Known rows, with every step that occurs
kulifi > nuvib > muku > vavi > bifis > vebid > mevavof: [  5.6 -18.9 -10.1  21.3  -3.6  14.7 -44.9 -12.5  -9.9   2.6   5.0   5.4
 -14.7  16.8  -5.0  24.0  -2.0 -21.7   1.3  35.9  14.8]
bifis > vavi: [  7.8   3.7   6.1  14.0  -9.5  17.8 -19.3  18.4   0.8 -15.0 -15.4  10.1
   5.7  -0.1 -16.4  -3.9   6.0  -3.2  -7.7   7.1  -0.8]
vebid > bifis > vavi: [ 26.2  30.9   9.4  20.4 -18.2  45.0  13.7  27.9  -2.3 -26.5 -20.5  13.5
  13.4 -13.2  -9.5  -8.8   9.1  -5.0  -8.8  -8.0  -1.0]
vebid > mevavof > nuvib > kulifi: [ 26.1 -37.8   2.6  -9.4   9.3 -13.5 -70.7 -16.5  19.6  -3.6  -2.5  -7.1
 -13.0 -16.2  19.6   7.2  -3.2 -21.3   1.5  -8.0  -2.0]
nuvib > mevavof > vebid > bifis > vavi > muku: [ 19.6  13.4   3.6  17.0 -12.1  36.3  15.7   7.1   0.4 -40.4 -26.4   1.8
   1.2 -43.8   3.1  -3.0  19.6 -12.1 -19.8  11.4  26.1]
kulifi > nuvib: [  7.3  -0.9  -3.0  -2.3   7.3  -1.1  -1.9  -6.1  -0.5  -9.3   7.3   5.6
   2.8 -13.5  -2.5  -0.9  -7.9  -0.9   1.6   1.7  -4.3]
leneg > nuvib > mevavof: [ 31.3 -27.1   0.2  -8.3   7.0   8.1 -31.3 -22.9   5.6  -0.9   8.2   3.6
 -16.4 -25.5  13.1  -1.3   4.1  -3.8  -1.4  10.7   9.4]
vebid > mevavof > nuvib > muku > vavi > bifis: [  6.5 -36.8  -4.9  12.1  -9.0  -1.9 -38.4   2.0  -3.4   0.9  -9.3  -1.6
 -15.2 -19.4  -0.3  30.3   0.2 -22.6  -6.0  18.6  10.6]
galivun > nuvib > mevavof > vebid: [ 17.4 -30.2  10.7 -14.4  -1.6 -32.8 -36.3 -29.3   4.8  -4.8  15.3 -20.9
   1.1 -40.0  10.5   8.7  -1.2 -13.2  -0.6  21.7   6.1]
galivun > nuvib > muku > vavi > bifis > vebid: [  2.5 -23.3  10.0  20.3 -15.6 -37.6 -26.8   5.3 -22.5   1.3  -7.7  -4.7
  15.7  18.2  -1.2  34.8  -4.4 -34.0   6.5  30.3   5.2]
muku > vavi > bifis > vebid > mevavof > nuvib: [ 16.9 -39.8  -4.9  11.1 -18.4  -6.6 -44.9 -20.8   3.2  16.1  -1.1 -16.4
 -20.7   6.8   6.3  30.0  -2.4 -12.1   8.0   0.8  15.5]
mevavof > vebid > bifis > vavi: [ 18.0  32.4   4.5  19.4 -18.7  26.3  19.6  21.0  -8.8 -26.5 -17.0   2.3
   9.6 -23.2 -10.0 -13.9  10.9  -7.9  -6.6  12.8   3.6]
nuvib > muku > vavi > bifis > vebid: [ -8.4  -5.6  -2.1  25.7  -9.9  -5.7   0.2   6.8 -23.5   6.9  -6.5   3.7
   3.1  36.4  -8.1  26.2   4.1 -26.4   2.2  35.5  11.7]
vebid > nuvib > leneg: [ 16.0 -11.5  -3.4   0.0  -3.0   0.3 -13.0  14.2   0.1  -8.5  10.7  -7.4
 -15.6   6.7  17.0  -2.3  -8.5   3.6   4.0  21.7  -9.2]
mevavof > nuvib > muku > vavi > bifis: [ -1.1 -24.1   2.4  14.5  -7.9 -26.1   1.9  13.5 -18.8  -3.7 -13.6   1.8
   6.0 -12.3  -4.7  31.8  -1.3 -27.6  -3.9  21.8   1.9]
galivun > nuvib > muku > vavi > bifis > vebid > mevavof: [ 12.0 -34.4   6.0  17.7 -16.0  -7.8 -68.0  -6.5  -7.9   4.2  -3.6  -7.9
  -5.0  12.4   4.5  30.6  -2.5 -26.8   3.5  28.2  13.3]
vavi > bifis > vebid: [  4.5  -5.2   3.4  15.5  -5.0  -9.5  14.6 -10.2  -8.9   9.5   4.4  -2.4
   1.0  39.4   1.1   7.9  -2.0  -9.0   9.5   4.6   5.1]
muku > vavi > bifis > vebid: [ -1.3  -4.1   6.3  22.9 -14.3  -1.6  -9.4  -8.2 -16.5  10.5  -3.4  -7.5
   1.1  31.0  -2.0  23.8   0.6 -11.5   5.6  19.2  11.8]
leneg > nuvib > mevavof > vebid: [ 26.0 -26.2  -8.1  -9.8   7.3  -8.7 -22.2 -28.8   0.2  -1.7  12.9  -8.5
 -20.8 -36.7  13.1  -6.5   6.7  -7.9   1.1  33.0  13.6]
vebid > mevavof > nuvib > leneg: [ 18.8 -36.3   8.7 -13.3  -1.4 -17.3 -29.0  -4.4  16.1  -3.1   5.8  -2.6
 -27.4 -11.0  11.2  -1.6  -4.4  -3.5   6.3 -18.0  -3.4]
kulifi > nuvib > muku > vavi: [ -6.2  -0.4  -6.7   7.2   1.9  -3.1 -19.5   8.7 -16.5 -11.7  -4.3  10.8
   5.4 -15.3  -9.9  18.0  -1.7 -18.9  -6.1  32.5   0.2]
leneg > nuvib: [ 19.0 -12.0  -4.2   0.0   3.9  -5.1  -8.5  -1.5  -4.3  -3.4  -3.2   4.3
  -8.9 -17.6  10.2  -6.0  -0.7  -1.1   5.8   4.1   1.8]

Rows
[ 26.0 -29.1 -14.1  16.7 -16.3  23.3 -46.4 -24.2  -3.3  11.6  14.0 -22.6
 -14.6  12.0  18.2  36.3  -2.3  -8.7  -1.0  45.9  16.2]	muku > vavi > bifis > vebid > nuvib > mevavof
[  2.7  -9.6 -16.8  24.6 -11.5  14.2 -19.8  19.3 -20.2  -2.9  -4.9  -5.6
  -2.4  -3.2   7.7  28.1  -4.0 -14.4  -9.3  59.3   5.2]	vebid > nuvib > muku > vavi > bifis
[ 17.3 -34.3 -10.3 -10.6  -3.9  -3.4 -34.1 -14.5  20.1   3.9   2.7  -9.0
 -19.9 -25.4   9.0   7.6  -2.6  -2.0   2.9 -22.8   4.9]	vebid > mevavof > nuvib
[ 11.2 -24.2  14.5  -8.7  -1.2 -40.0  14.3   6.3   1.6  -7.4   0.4   0.2
  -6.2  -1.2   6.6   1.8  -7.2  -8.2   9.9 -15.7 -11.8]	mevavof > nuvib > leneg
[ 20.6 -38.7 -14.6  -8.6 -10.3 -12.5 -30.5 -21.2  17.7  13.8   6.7 -11.7
 -22.7   8.8  10.9  14.5  -1.4  -8.4  13.6 -27.9  10.8]	bifis > vebid > mevavof > nuvib
[ 24.8  13.4   0.5  13.1  -4.5  35.4  11.8  -3.1  -1.4 -49.4 -20.0   5.8
   4.2 -55.6  -0.7  -3.8  11.7 -15.1 -17.9  12.7  22.0]	kulifi > nuvib > mevavof > vebid > bifis > vavi > muku
[ 13.4 -15.1   0.4  24.3 -17.4  -1.3 -18.6   5.0 -15.8   2.5   5.8 -16.0
 -13.7  36.1  15.9  20.9  -8.3  -6.3   9.7  44.4   0.8]	muku > vavi > bifis > vebid > nuvib > leneg
[ 38.2   0.4  -2.3  15.8  -8.5  34.2   2.0   6.2  -4.6 -43.9 -30.4   5.7
  -8.9 -59.3  12.5 -10.8  18.8 -14.1 -15.2  15.6  26.2]	leneg > nuvib > mevavof > vebid > bifis > vavi > muku
[ -2.9  -0.8   9.9  19.6  -8.4   6.3 -12.7  -1.1 -15.3   0.6  -7.4  -4.7
   3.7  -0.2  -4.9  17.8   0.2  -5.3  -6.0  25.6   5.2]	muku > vavi > bifis
[ 11.7 -13.1 -25.4  21.0  -9.3   3.5   8.4   8.3 -13.1   3.7   7.3  -3.6
  -6.4  36.6  11.4  19.8  -5.2 -19.8   7.2  38.4   5.6]	vavi > bifis > vebid > nuvib > muku
[  8.1  -6.6 -29.5   1.1  -6.9  -6.9 -13.2  -3.7  -3.2  -1.5  10.0 -25.5
 -13.4 -18.4  14.9   0.8  -5.5   2.8   1.6  39.3   3.9]	mevavof > vebid > nuvib
[ 21.8 -38.7  -5.9   4.5  -9.5 -11.2 -16.5 -24.1  11.6  13.9   7.0 -10.4
 -19.6  13.4   9.8  16.3  -4.6 -11.3  13.0 -15.3  12.6]	vavi > bifis > vebid > mevavof > nuvib
[ 17.2 -41.7  15.4   9.4 -14.3 -18.9 -35.9 -14.7   0.8   6.6   2.1 -10.0
 -26.0  20.5   8.0  21.1  -3.3 -13.7  12.4   3.9   7.3]	muku > vavi > bifis > vebid > mevavof > nuvib > leneg
[ 25.8 -42.0   5.8  13.2  -3.9 -14.8 -81.5 -24.0   2.8   8.5  -5.8 -14.5
 -12.0  13.3  15.2  30.7  -2.8 -31.6   7.6  13.3   8.8]	muku > vavi > bifis > vebid > mevavof > nuvib > kulifi
[ -3.9  -7.2 -25.5  24.0 -12.2  -2.0 -14.3  11.4 -25.8  -4.8   0.0 -18.3
  -8.1 -15.4   6.0  23.4  -1.4 -18.6  -6.1  80.9   9.4]	mevavof > vebid > nuvib > muku > vavi > bifis
[ 21.8  14.0   0.9  -1.8  -4.9  24.0  19.7 -17.7   0.6  -7.2  11.2  -9.9
  -3.7 -35.9   7.8  -4.3  10.2  -8.6  -5.1  12.9  12.5]	nuvib > mevavof > vebid > bifis
[ 29.0 -28.2 -25.0  -2.6  -7.7  17.5 -34.0 -26.0  12.0  11.2  21.6 -16.6
 -19.0  13.6  21.4  20.4  -2.4  -4.5   4.7  19.4  12.3]	bifis > vebid > nuvib > mevavof
[  8.1 -13.5  -1.5  22.2  -0.8  -2.1 -15.4  13.6 -26.2  -5.7 -15.6  11.2
  -3.2 -13.5  -1.3  15.0   3.1 -22.3  -3.4  44.5   5.9]	leneg > nuvib > muku > vavi > bifis
[ 13.0 -13.9 -18.4  25.2 -19.9  11.7 -23.0  -4.0 -12.7   8.5   2.8 -21.9
  -8.2  22.1  14.2  30.4  -7.0  -5.4   5.3  42.1   7.8]	muku > vavi > bifis > vebid > nuvib
[  9.8 -36.5 -15.0  -9.3  -0.3  -9.7 -26.4   0.8  12.3   0.3  -1.8   2.4
 -18.4 -16.6   4.4  13.2   0.1 -17.7  -0.4  -7.9   6.8]	vebid > mevavof > nuvib > muku
[ 22.4 -17.8  -6.6  27.4  -6.7   2.0 -61.2  -5.7 -14.9   1.2  -1.5 -19.1
   0.5  29.6  21.5  31.2  -6.9 -25.1   3.8  54.5   2.3]	muku > vavi > bifis > vebid > nuvib > kulifi
[ 51.4   5.4   2.1  11.3 -11.4  34.0 -11.2  -0.7  -1.9 -26.6  -8.5   4.6
  -8.0 -48.5   2.0 -15.2  15.0 -12.7  -8.0  23.1  12.8]	leneg > nuvib > mevavof > vebid > bifis > vavi
[  4.8 -13.5 -10.1   9.9  -1.0  -4.3 -29.8  16.3 -18.6  -5.8 -14.6  11.1
  -6.2 -18.9   0.5  12.7   4.2 -19.2  -3.5  37.5   6.5]	leneg > nuvib > muku > vavi
[ 10.9 -12.4  -6.0 -10.4  10.4  -7.9 -15.7 -35.4   2.2  -5.5  21.6  -7.0
  -9.2 -33.3   0.4  -0.2  -0.8  -8.9  -1.7  29.9   8.0]	kulifi > nuvib > mevavof > vebid
[ 29.8  13.8  -2.8  -4.0   2.9  21.3  18.6 -26.7   0.2 -17.1  16.7  -3.6
  -0.5 -47.0   6.3  -3.7   1.1 -10.3  -3.2  15.5   7.6]	kulifi > nuvib > mevavof > vebid > bifis
[ -0.9 -18.9  -5.1  23.7 -10.0  17.8 -39.9  -5.9  -9.2  11.0  -2.0   0.8
 -17.8  29.5  -3.7  24.6   6.7 -20.9   0.1  33.4  18.6]	nuvib > muku > vavi > bifis > vebid > mevavof
[  6.7 -39.2 -20.7   1.7 -14.7 -11.8 -47.8  -7.0   3.0  12.6  -5.6  -7.1
 -19.8   5.9   5.7  31.9   2.7 -24.5   5.8   6.0  15.5]	bifis > vebid > mevavof > nuvib > muku > vavi
[ 18.3 -13.3 -17.8  18.6 -11.5   8.1  -1.9  -6.7  -5.5   7.8  11.6 -15.5
  -7.9  30.9  17.7  15.2  -9.1  -4.2  10.3  22.7   4.8]	vavi > bifis > vebid > nuvib
